Every row comes from one small tree of marks. Brackets hold a mark, then the marks that hang from it, in alphabetical order. Every link used is in the known rows. Which tree was each row made from?
Known rows
(fabi mugos): [ -9.8  48.7 -37.4 -23.7   8.4 -52.9  50.7 -28.6  10.5 -55.0  31.1  21.5
   6.3  38.8   4.1  63.8   1.7 -39.7  -2.6  37.4   5.8 -28.0   5.6]
(sufu nisis): [  0.8  10.0 -24.8 -45.4  -3.1 -37.2 -11.3 -39.9  -0.4 -23.8  25.8   7.6
  27.8  10.6  13.4  39.7  34.6 -30.8 -18.8  28.0  -4.0 -19.4   5.5]
(mugos fabi): [ -5.2   6.2 -17.9 -42.2 -42.3 -32.1  45.3 -21.8  13.4 -73.5  47.9  17.3
  -7.2  21.3   1.2  12.4  12.1  -9.9   0.1  10.9   8.2  -8.3   5.6]
(geko (lofat lizu (nisis sufu) rinud)): [  4.3 -43.1  26.2 -12.0  29.7 -14.7 -26.8 -14.8 -15.2  25.5  16.1   1.0
  -1.2  10.0  -0.6  18.8  25.3 -13.3 -22.6  37.8 -12.7  -7.7  17.6]
(lizu (lofat nisis rinud)): [-15.6   9.0   2.6 -14.3   2.5 -63.5  -0.3   2.9   3.2 -51.5  31.2  -1.1
  -5.9  18.7  33.3 -23.1  18.4 -23.3 -16.5   2.6 -18.1  -2.6  12.4]
(rinud (lofat lizu)): [-14.9  19.6 -11.2   5.9 -18.6 -50.8  21.8 -16.1 -14.6  10.0   2.7  -2.4
  16.2  39.1   0.6  52.8  -4.7 -29.3   5.8  24.7 -16.9 -37.6  -7.8]
(lofat geko lizu (nisis sufu) rinud): [-13.5 -32.6  55.3  15.1  44.1 -17.1 -71.9  11.7   9.8  90.2  14.2 -28.2
   4.1 -58.7   2.6  -5.1  16.2  13.9   0.4  48.2 -13.1 -27.7  25.0]
(geko (lofat rinud)): [ -1.8 -15.6  -1.0 -20.8  21.6 -31.4 -14.1 -23.6   3.7 -44.2  23.6  15.1
   8.1  53.5  -9.0  25.8  34.3 -26.8 -31.7  28.9  16.0   2.6  -9.6]
(nisis (lofat geko lizu) sufu): [ 24.2  32.4 -22.5 -42.5  34.3 -41.4  15.2  -8.4 -12.3   2.7  22.6 -23.1
  28.6   5.8  18.2   1.9  49.8  -5.0 -27.1   1.8   4.8  -5.6  35.8]
(lizu (lofat nisis)): [ -8.7  28.5   1.8 -26.5  -3.3 -53.7  38.6  -6.7 -12.6 -62.5  31.0  -1.5
  -4.8  28.0  35.4  -9.9   0.5 -30.5 -18.1   6.8 -26.4  -6.4  21.8]
(fabi lizu): [-21.9   9.9  15.6 -14.6  -1.8 -62.4  18.1 -44.3   4.5  -9.2  27.0  -3.8
   8.7  46.2  28.3  31.4 -19.1 -31.8   2.2  40.4   5.3  -2.1  24.4]
(lofat nisis): [-11.1   1.4  23.4 -20.2   1.8 -36.9  17.9 -23.0 -10.6 -24.6  27.5   3.1
   4.5   4.4  25.1  34.8  -5.7 -18.7  -9.8  40.0 -27.4 -21.5  19.5]
(mugos (fabi lizu) (lofat nisis)): [ 31.7 -17.8  22.2 -30.6 -62.7 -12.9  29.4 -16.4   2.7  -1.2  23.4  17.2
 -36.9  12.3   4.7  -2.4 -20.8   3.0  22.3  35.2   1.2   9.3  22.6]
(nisis (lofat lizu)): [  0.8  21.8 -34.2 -36.5  47.2 -43.3  26.4 -27.2   0.0 -26.1  24.7  -5.2
   9.6  23.2  21.2  16.7  15.8 -16.2 -27.1   4.0  -2.4 -14.0  35.9]
(fabi (lizu (lofat nisis rinud)) mugos): [-22.7  24.9  -3.1  -6.1   4.6 -66.4  18.4 -26.8   8.5   5.5  21.5   5.9
 -13.7  36.7  38.7   7.6 -19.7 -35.6  15.2  36.2  -4.7   8.7  30.6]
(geko (lofat lizu nisis)): [  0.9 -23.7  28.6 -18.2  35.8   4.0   7.8 -29.3 -21.3  14.6  12.6   4.0
  -8.3  21.6  -1.2  32.4 -10.5 -20.6 -24.3  48.9 -20.3 -15.7  24.9]
(mugos fabi (lofat rinud)): [ 31.1 -14.1 -20.3 -29.1 -52.6 -29.9   7.9   2.6  29.4 -55.1  34.2  27.5
 -26.7  17.7 -21.7  -2.7  27.2   2.5   6.5  10.0  27.4  -1.3 -11.1]
(rinud (lofat lizu (nisis sufu))): [ -3.4   6.7   9.5   3.0 -32.5 -46.2  18.3  -8.7 -34.2  37.9   1.0  -8.4
  16.2  14.5  15.1  48.2   3.1 -19.7  10.2  28.5 -38.2 -32.3   3.6]
(mugos fabi (lofat lizu rinud)): [ 25.2 -28.0 -12.9 -17.6 -30.5 -18.1   0.0   3.5  30.3 -13.5  28.9  19.6
 -36.9  -2.1 -28.1  -3.9   9.2   7.8  11.6  15.0  19.9 -16.9   3.4]
(mugos lofat): [ 31.7  21.5 -12.6 -23.6 -15.2 -43.1  31.1 -11.3   5.1 -54.6  21.7  16.7
  -3.8  41.9 -10.5  39.0   6.3 -25.3 -11.7  28.8  12.0 -21.3  -2.6]
(rinud (lofat geko lizu (nisis sufu))): [ -2.1  16.2  27.8   9.8 -17.8 -26.7  -2.7  -0.3 -27.7  64.6  -7.1 -18.7
  19.6   2.3   4.9  34.7  -0.3 -10.4  10.5  39.7 -28.7 -30.4  -0.3]
(nisis lofat sufu): [ 28.6  36.9 -47.1 -61.5  -1.4 -73.2  45.1 -17.9 -20.1 -65.4  35.9  -4.7
  35.8  37.0  33.7  16.9  70.3 -20.1 -32.9 -14.7   2.0   6.6  25.2]

Write each row's tree
[ 32.7  -7.8 -13.1 -29.6 -38.1  -9.0  38.6  -5.4  14.5 -23.8  28.7  18.8
 -35.3   8.1 -25.7   9.1  -8.3   0.7   9.9  19.7  11.9 -21.5  13.2]
(mugos fabi (lofat lizu))
[  5.0   0.6 -28.6 -40.2  43.5 -20.8 -54.5 -27.8  11.8  28.8  13.8  -8.2
  26.2 -14.1  12.9   3.9  49.6  -9.1 -25.1  18.0   6.1  -8.0  17.8]
(sufu (nisis (lofat geko lizu rinud)))
[ -4.6   9.6  -0.4 -21.1 -11.1 -73.0   5.3   7.9  -5.8 -50.6  35.3  -4.8
   1.5  16.2  36.2 -22.6  35.3 -22.0 -16.7  -4.1 -19.2   1.3  14.8]
(lizu (lofat (nisis sufu) rinud))
[ -3.8  18.4  17.8 -12.6   3.7 -52.5 -16.0  16.0   0.6 -24.2  26.6 -15.7
   5.0   3.5  26.1 -36.5  33.7 -12.6 -16.1   7.6  -9.1   3.7  10.3]
(lizu (lofat geko (nisis sufu) rinud))
[ 16.7  12.0 -21.3 -30.8  41.5 -50.4 -23.0   0.8   3.1  12.6  22.9 -22.8
  27.3  -4.0  14.5 -10.8  67.2   2.5 -25.3  -3.0  13.1  -1.0  26.7]
(nisis (lofat geko lizu rinud) sufu)
[ 12.0 -22.9  25.6 -23.9  22.0  -5.4  12.1 -23.6 -30.4  14.8  15.5   1.2
  -0.8  18.6   2.1  31.7   6.9 -19.8 -24.5  42.5 -21.4 -13.5  27.1]
(geko (lofat lizu (nisis sufu)))
[-14.8 -45.4  29.8   4.3  23.8 -45.2 -42.3   0.3  -0.4  51.9  25.5 -12.9
  -0.1 -40.8  17.4  14.1  19.6  -0.1  -0.7  31.9 -27.3 -31.6  31.0]
(lofat lizu (nisis sufu) rinud)
[-13.3  14.8  31.4  17.0  -4.8 -17.8  -6.8  -5.4 -18.8  64.5  -9.9 -15.7
  11.7   4.1   1.8  34.8 -17.4 -11.4  10.8  46.5 -27.9 -33.4  -2.4]
(rinud (lofat geko lizu nisis))
[  9.4   7.9 -41.3 -54.2  29.1 -27.9 -13.0 -40.6  -4.0   2.0  19.1  -0.7
  24.8   1.3  21.9  22.3  39.7 -20.5 -26.6  13.6  -7.4 -13.2  27.1]
(sufu (nisis (lofat lizu)))
[ 44.2 -22.1   8.0 -33.0 -51.7  -5.0  34.5   2.6  -5.3   4.2  27.3  13.4
 -34.5 -16.8 -11.1   3.0  -0.1   9.7  14.6  23.7  -9.8 -16.8  24.6]
(mugos fabi (lofat lizu (nisis sufu)))
[ -7.8  29.0  24.2   5.1 -26.8 -29.9   1.7  -6.5 -20.6  21.1  -5.4  -7.9
  22.0  24.2   7.6  36.4   0.3 -16.0   5.9  40.8 -20.3 -18.8 -17.5]
(rinud (lofat geko nisis))
[  3.6  38.5  17.3 -24.5  -3.2 -43.2  22.2   6.8 -15.0 -35.5  25.6 -15.9
   6.1  13.4  29.3 -23.5  16.2 -19.9 -17.2  11.9 -18.0  -1.0  19.8]
(lizu (lofat geko (nisis sufu)))
[ 24.0 -23.2  -1.2 -22.3 -55.8 -35.5   0.1 -10.3  28.4 -17.6  29.0  20.1
 -31.0  24.4  -9.6 -10.1   6.7   2.0  19.5  20.1  30.3  13.8   3.2]
(mugos (fabi lizu) (lofat rinud))
[-15.1  17.8  20.4  -7.2  17.4 -43.7 -20.1  11.4   9.3 -24.7  23.4 -12.3
  -2.0   6.6  23.0 -35.7  16.8 -12.7 -15.9  13.5  -8.8   0.6   8.3]
(lizu (lofat geko nisis rinud))
[-14.2  -2.1  -5.5 -33.0 -44.7 -48.2  26.7 -22.3  17.1 -44.2  43.1   7.2
 -17.6  31.3  20.0 -23.7   1.8 -10.4  10.2   5.9  11.9  16.0  18.4]
(mugos (fabi (lizu (lofat rinud))))
[ 10.7  34.0 -12.6 -12.7  -8.6 -51.3  40.3 -36.0  10.6   3.5  13.6  18.2
 -12.4  52.7   8.1  50.8 -28.7 -37.2  19.1  54.1  17.1  -5.1  20.1]
(fabi lizu (mugos lofat))
[ 27.2   2.7  37.2  -0.7  19.8   1.3  -6.7   0.9   2.3  41.1   2.9  -4.3
 -18.2 -12.3 -15.9  20.2 -23.7  -2.5  -1.2  55.6  -5.4 -32.7  18.7]
(mugos (lofat geko lizu nisis))
[-17.2  49.6 -20.2 -16.6   0.2 -68.4  51.4 -35.4   5.4 -20.7  24.0   7.0
  -8.1  58.6  33.1  20.3 -25.2 -46.1  11.1  31.6   4.5   3.5  29.8]
(fabi (lizu lofat) mugos)
[ 16.0   3.4 -40.1 -38.0  26.7 -70.7  -2.1  -7.6  -3.5 -13.2  31.5 -12.1
  24.3   8.5  25.4   3.1  70.0  -8.1 -25.9 -14.3   3.4  -3.4  31.2]
(nisis (lofat lizu rinud) sufu)
[ 16.6  37.0 -34.0 -14.4  11.4 -36.0  46.1 -16.7  11.7 -19.9  17.8  23.0
 -13.5  29.2 -15.0  60.8 -11.8 -32.5   4.5  43.0   7.8 -36.6  11.2]
(fabi (mugos (lofat lizu)))
[ -6.9   0.7 -33.8 -25.1  54.1 -52.4 -11.1 -17.9  14.7 -14.7  25.1  -5.1
   8.9  13.1  18.2   3.6  33.7  -9.2 -25.8  -0.4   5.9 -10.1  26.9]
(nisis (lofat lizu rinud))
[  1.9  30.7 -16.0 -29.0  61.3 -23.4   7.0 -19.4   6.1   0.8  15.8 -16.2
  13.3  10.4  12.1   3.1  13.7  -6.0 -26.9  15.4   7.2 -11.6  31.9]
(nisis (lofat geko lizu))
[ -1.1 -30.1  22.1 -17.2  20.8 -18.1 -22.4 -21.1  -7.3 -16.9  18.4  12.5
   1.1  31.1   2.5  21.0  25.0 -18.5 -27.6  38.8  -4.2   4.3   0.5]
(geko (lofat nisis rinud))
[ 30.2  46.1 -28.7 -54.0  13.2 -53.2  23.3 -10.0 -13.8 -40.2  27.8 -15.2
  38.0  25.2  24.2   3.3  67.9 -10.3 -32.7  -4.3  12.5   9.5  20.6]
(nisis (lofat geko) sufu)
[ 14.1  24.5 -32.9 -56.4  23.9 -23.1 -21.7 -35.8  -0.2  -8.6  16.1  -3.1
  33.9   6.4  19.2  13.7  49.6 -17.0 -29.6  17.2   4.8  -1.2  13.7]
(sufu (nisis (lofat geko)))
[ 10.2 -29.4  19.5 -23.6   7.3 -26.5 -18.1 -15.9 -16.5 -16.5  21.2   9.0
   8.6  28.9   5.1  20.8  43.3 -17.9 -27.9  31.9  -5.8   7.0   2.9]
(geko (lofat (nisis sufu) rinud))
[ 25.3  -3.7  30.5  -0.4   5.4 -20.0 -36.3   8.8  16.8   9.6   8.6   3.8
  -9.3  -2.8 -13.1   8.4  11.7   0.5  -4.0  45.6   9.8 -12.8  -5.5]
(mugos (lofat geko nisis rinud))
[ 43.3   7.5   9.0 -26.7 -29.2 -40.1  27.4  -3.3 -14.6 -27.6  18.4  10.9
  -3.4  17.4   4.0  34.1  14.0 -16.0  -7.4  32.2  -9.4 -16.7  10.2]
(mugos (lofat (nisis sufu)))
[ 10.4  14.7 -28.8 -49.4  38.6 -14.4 -28.3 -34.8   0.7  20.5  12.6  -8.7
  27.3  -7.8  14.5  13.2  37.3 -13.9 -26.4  21.3  -0.3 -11.1  23.5]
(sufu (nisis (lofat geko lizu)))
[  8.6   4.3 -45.3 -54.2  18.8 -43.5 -33.4 -35.0   6.5 -19.5  22.3   5.2
  31.1   8.4  24.4  14.6  64.4 -19.2 -29.0   6.0   3.8   1.2  10.4]
(sufu (nisis (lofat rinud)))
[ -6.7 -43.9  29.5  -5.8  42.0  -6.3 -31.1 -19.6  -5.8  24.7  12.5   4.6
  -9.1  11.5  -4.2  19.3   7.3 -13.4 -22.3  44.4 -11.5 -11.0  15.6]
(geko (lofat lizu nisis rinud))
[ -5.7  10.7 -15.5 -17.4  69.2 -32.4 -32.4  -9.8  21.6  11.8  17.3 -15.6
  12.3   1.0   9.2  -9.6  31.2   0.9 -25.0  10.4  15.3  -6.8  22.5]
(nisis (lofat geko lizu rinud))
[-20.6 -13.8  49.5   7.4  32.5 -20.9 -67.2   2.3  21.1  28.3  16.9 -12.4
   7.8 -27.4   6.7  -2.4  16.0   5.9  -6.5  49.3  -1.3 -10.5   0.0]
(lofat geko nisis rinud)
